Each row was made from one path, in order. Every step used is in the known rows, and no mark comes twice. Write each row's path.
Known rows
X-Z: [ 0.16  0.26  0.71  1.54  1.05  0.04 -0.56 -1.69  2.26 -0.25  1.65 -2.53
  0.88 -1.47  1.07  0.41 -1.37  1.81  0.20 -2.14  1.93]
U-D-Y-B: [-0.79  1.10 -1.31  1.55 -1.66 -1.55 -2.63  0.63  0.04 -2.29 -0.68  2.94
 -0.38  1.45  0.68  3.87  1.37 -2.36  0.17  0.25 -1.72]
J-U: [ 1.40 -0.17  3.29 -2.42  0.94  0.72  0.67  1.70  0.33  0.74  0.47  0.71
  0.14 -2.46  0.85 -2.34 -3.17 -0.48  0.17 -1.15  1.55]
E-Y-J-U-D: [-0.04  0.35  4.01  0.19  1.96 -2.62  0.38  1.67  1.72 -0.29  1.23  2.51
 -0.37 -1.23  0.16  0.26 -0.90  0.77  1.54 -1.46  0.35]
C-D-Y-J: [-0.51  2.15 -3.00  0.55  0.85  0.27 -2.21 -0.82  1.47  1.08  0.60 -2.96
 -3.22  2.39  0.14 -3.02 -0.06  1.96 -1.85 -0.01  0.24]
L-B: [ 0.86 -1.38 -0.12 -0.26  2.79 -2.71  1.80 -2.40 -3.74  1.88  0.34 -2.45
 -0.50  0.05  1.28 -2.71  1.10  1.25 -0.87  2.20  1.26]
D-Y: [ 0.74  1.65  0.34  0.39 -0.64  0.77 -0.63 -0.84 -0.85  1.77  1.47 -1.26
  0.51  3.27 -1.96 -0.56  0.68 -1.21  0.49  1.04  1.32]
D-Y-Z: [-0.29  0.01 -1.06  0.45  0.14  2.44  0.32 -0.06 -0.63  0.70  2.37 -1.98
  1.74  2.98 -2.57  0.33  0.74 -0.20  0.80  2.24 -0.03]
L-B-Y-J: [ 1.15 -2.70 -1.53 -1.06  1.84 -2.19  2.33 -1.92 -5.23  1.77 -1.47 -2.95
 -1.59 -0.53  3.41 -1.07  1.91 -0.32 -1.51  3.54  1.59]
B-L: [ 2.55 -3.88  0.20  0.15  3.19 -0.08  2.01 -1.47 -0.89  3.28  1.29 -3.17
  1.70 -1.01 -0.16 -1.50 -1.12  0.82 -1.84 -0.51 -0.04]
J-U-D-C: [ 0.66  1.39  2.73 -1.89  0.32  1.48 -1.47  2.06  0.73 -0.52 -0.95  4.24
 -1.02 -2.70  1.65 -0.10 -0.97 -2.19  0.62 -1.80 -1.15]
C-D-Y: [ 0.23  2.86 -1.48  0.98  0.63  0.06 -2.01 -1.11  1.48  1.49  0.24 -2.66
 -2.28  1.44 -1.35 -3.62  0.43  1.70 -1.69 -0.56  0.94]
E-Y-Z-X-B: [-1.25 -0.55  4.16  1.75  0.46 -0.84  2.15  0.85  3.07 -1.83  2.54  1.27
  3.03 -1.23 -4.68 -0.56 -0.15  3.53  2.39 -1.76 -0.14]
L-B-Y-D: [ 0.81 -1.03 -1.81 -0.31  1.17 -1.97  2.40 -1.92 -5.19  2.28 -2.64 -1.62
  0.08 -0.75  2.27  0.47  1.88 -1.34 -1.06  2.33  0.83]
C-D-Y-Z-X: [-1.19  1.90 -2.24  0.62  0.11  1.86 -1.17 -0.44  1.44 -0.11  0.60 -3.18
 -1.79  0.82 -2.98 -2.85  0.21  3.02 -0.70 -0.19 -0.34]
U-D: [ 0.71  1.11 -0.33  0.50 -0.03 -1.86 -1.01  0.32  1.17 -1.55 -0.88  2.64
  0.32 -0.47  1.17  2.63  1.76 -0.31 -0.09 -0.43 -2.31]
L-B-Y-Z-X: [ 0.54 -2.98 -0.86 -0.94  1.10 -0.64  3.29 -1.51 -5.26  0.54 -1.54 -3.15
 -0.14 -2.10  0.32 -0.88  2.06  0.74 -0.37  3.29  1.05]
E-Y-J-U: [ 0.25 -0.06  4.53  0.02  2.33 -2.36  1.14  1.51  1.47  0.43  1.87  1.56
 -0.15 -0.68 -0.11 -1.27 -1.38  1.49  1.39 -1.40  1.32]
C-D-Y-E: [-0.86  1.98 -3.23  0.99  0.24  0.79 -2.72 -0.52  1.46  0.85  0.47 -2.66
 -2.75  3.07 -0.52 -2.17  0.26  1.47 -1.30  0.56  1.15]
C-D-Y-J-U: [-0.60  2.06 -2.16 -0.31  0.83  0.97 -2.41 -0.19  1.43  1.10  0.44 -2.68
 -3.59  1.23  0.35 -3.31 -1.22  1.27 -1.57 -0.30  0.55]
E-Y: [ 1.43  1.16  5.59  1.79  2.05 -3.63  1.69  0.15  1.51  0.98  1.62  1.58
  1.73 -0.46 -2.55 -1.72  0.94  2.14  1.14 -1.70  1.77]

Which path is each row?
[ 1.96 -1.99 -0.04 -0.62  1.60 -2.49  2.44 -2.22 -5.28  2.18 -1.86 -2.65
 -0.60 -1.51  1.82 -1.62  2.41 -0.55 -1.37  2.97  2.26]
L-B-Y
[-0.78  0.41 -2.24  0.45 -1.25  1.87 -1.68 -0.14 -0.98  0.87  1.77 -1.25
 -0.25  5.58 -0.67  1.46  0.36 -1.56  1.12  2.53  1.63]
D-Y-E
[-0.56 -1.08 -1.18 -2.39  0.93  0.31 -0.71  1.96  0.67 -1.17  0.30  1.18
 -2.02 -0.10  4.19  1.15 -2.47 -0.17 -0.03  0.28 -1.54]
Y-J-U-D
[-1.96 -3.76 -1.28 -0.03 -0.46  3.16  2.19  0.39  2.23 -2.43  2.35 -1.57
  3.24 -0.84 -3.00  0.15 -1.87  3.50  0.71 -0.31 -2.42]
Y-Z-X-B-L
[ 0.86 -2.80 -1.84 -0.61  1.20 -1.71  1.75 -1.65 -5.31  1.53 -1.67 -2.63
 -1.06  0.09  2.70 -0.23  2.16 -0.82 -0.93  4.01  2.48]
L-B-Y-E
[ 0.73 -0.51 -1.51 -0.17  1.29 -1.11  2.13 -1.86 -5.24  2.32 -2.75 -0.53
 -0.27 -0.26  2.41 -0.07  2.65 -1.49 -1.07  2.06  0.23]
L-B-Y-D-C
[-0.68  1.65 -1.91  1.71  0.22 -1.02 -2.27 -0.30  1.22 -0.07  0.00 -1.43
 -2.45  1.65 -0.27 -3.11 -0.14  1.74 -2.29 -0.62  0.87]
C-D-Y-B
[ 0.15  2.30 -0.84  0.80 -1.27 -0.51 -2.38 -0.14  0.29 -0.72 -0.52  1.77
 -0.18  1.16 -0.42  3.37  2.03 -2.41  0.79  0.29 -1.72]
U-D-Y
[-1.39  0.39  1.20 -1.79 -2.25  2.72 -1.96  1.99  1.75 -1.97  0.10  2.13
  0.05 -2.76 -1.03  1.76 -3.00 -2.73  1.89 -1.36 -1.08]
J-U-D-Y-Z-X-B
[-0.06 -2.58 -0.62  0.98 -2.17  0.64  0.61 -0.14  3.77 -1.18  0.64  0.36
  3.71 -0.63  0.75  0.62 -0.33 -0.77 -1.42 -0.07  0.09]
X-B-Y-Z
[-1.86  0.54  0.17 -0.21 -4.81  2.60  0.33 -0.02  2.30 -2.41 -1.31  2.31
  1.16 -0.09 -2.07  0.70 -0.96  0.57  0.99 -2.93 -1.59]
Z-X-B-Y-D-C
[ 1.47  0.56 -1.36 -0.09 -1.31 -0.01  2.20  0.54 -1.63  1.16 -3.38  1.01
  1.84 -0.22  1.66  3.08  1.49 -2.01 -1.03  0.13 -0.17]
B-Y-D
[-1.21 -2.13  0.64 -0.16 -2.80  1.64  0.58 -1.05  2.69 -1.54  1.08 -0.81
  1.49 -0.93 -3.09 -1.03 -3.02  2.09  0.65 -2.96 -1.04]
Z-X-B-L
[-2.24 -2.43 -0.98 -0.16 -1.20  2.83  1.93  0.81  2.69 -3.33  2.18 -0.51
  3.06 -0.18 -2.84  0.09 -1.39  3.82  1.05 -0.19 -2.24]
Y-Z-X-B
[ 0.12 -0.74  1.38 -1.32 -0.23  0.68 -1.77  1.90 -0.38 -0.31 -0.52  1.86
 -0.71 -2.74  0.93  1.48 -2.86 -3.67  0.38 -1.04 -0.18]
J-U-D-Y-B-L
[-1.78  0.06 -0.16 -0.31 -5.00  1.73  0.68  0.00  2.28 -2.50 -1.20  1.20
  1.58 -0.59 -2.16  1.24 -1.83  0.69  1.01 -2.65 -1.05]
Z-X-B-Y-D
[-0.35  3.27  3.50  2.37  1.60 -1.66  1.15  0.62  1.56  1.23  0.27  4.62
  2.22  1.39 -1.76  0.55  1.42  0.79  1.62 -3.05 -1.11]
E-Y-D-C
[-0.66  1.51 -2.29  0.37 -0.98 -0.31 -2.52  0.13  0.26 -1.13 -0.17  1.51
 -1.14  2.13  1.14  3.94  1.48 -2.11  0.61  0.89 -2.33]
U-D-Y-J
[-0.23  0.51  1.66 -1.32 -1.02  0.42 -2.05  2.36  0.01 -1.24 -0.65  2.87
 -0.89 -2.09  1.07  1.45 -2.38 -3.30  0.82 -0.91 -0.03]
J-U-D-Y-B
[ 1.45 -2.04 -1.26 -0.48 -1.28  0.39  1.24  0.80 -1.84  0.05 -2.00 -0.45
  0.20  0.98  2.34  2.08  1.86 -1.23 -0.78  2.58  2.27]
B-Y-E
[ 0.45  2.30  0.27  0.68  0.16 -0.08 -1.75  0.31  1.05 -1.33 -1.13  4.91
 -0.46  0.55  1.53  1.62  3.33 -0.67 -0.08 -1.00 -3.41]
U-D-C
[ 0.43  1.40  1.97 -1.82 -0.72  1.07 -1.86  1.69  0.17 -0.11 -0.50  2.09
 -0.81 -2.32  0.34  1.10 -1.98 -3.38  1.18 -0.82  0.04]
J-U-D-Y
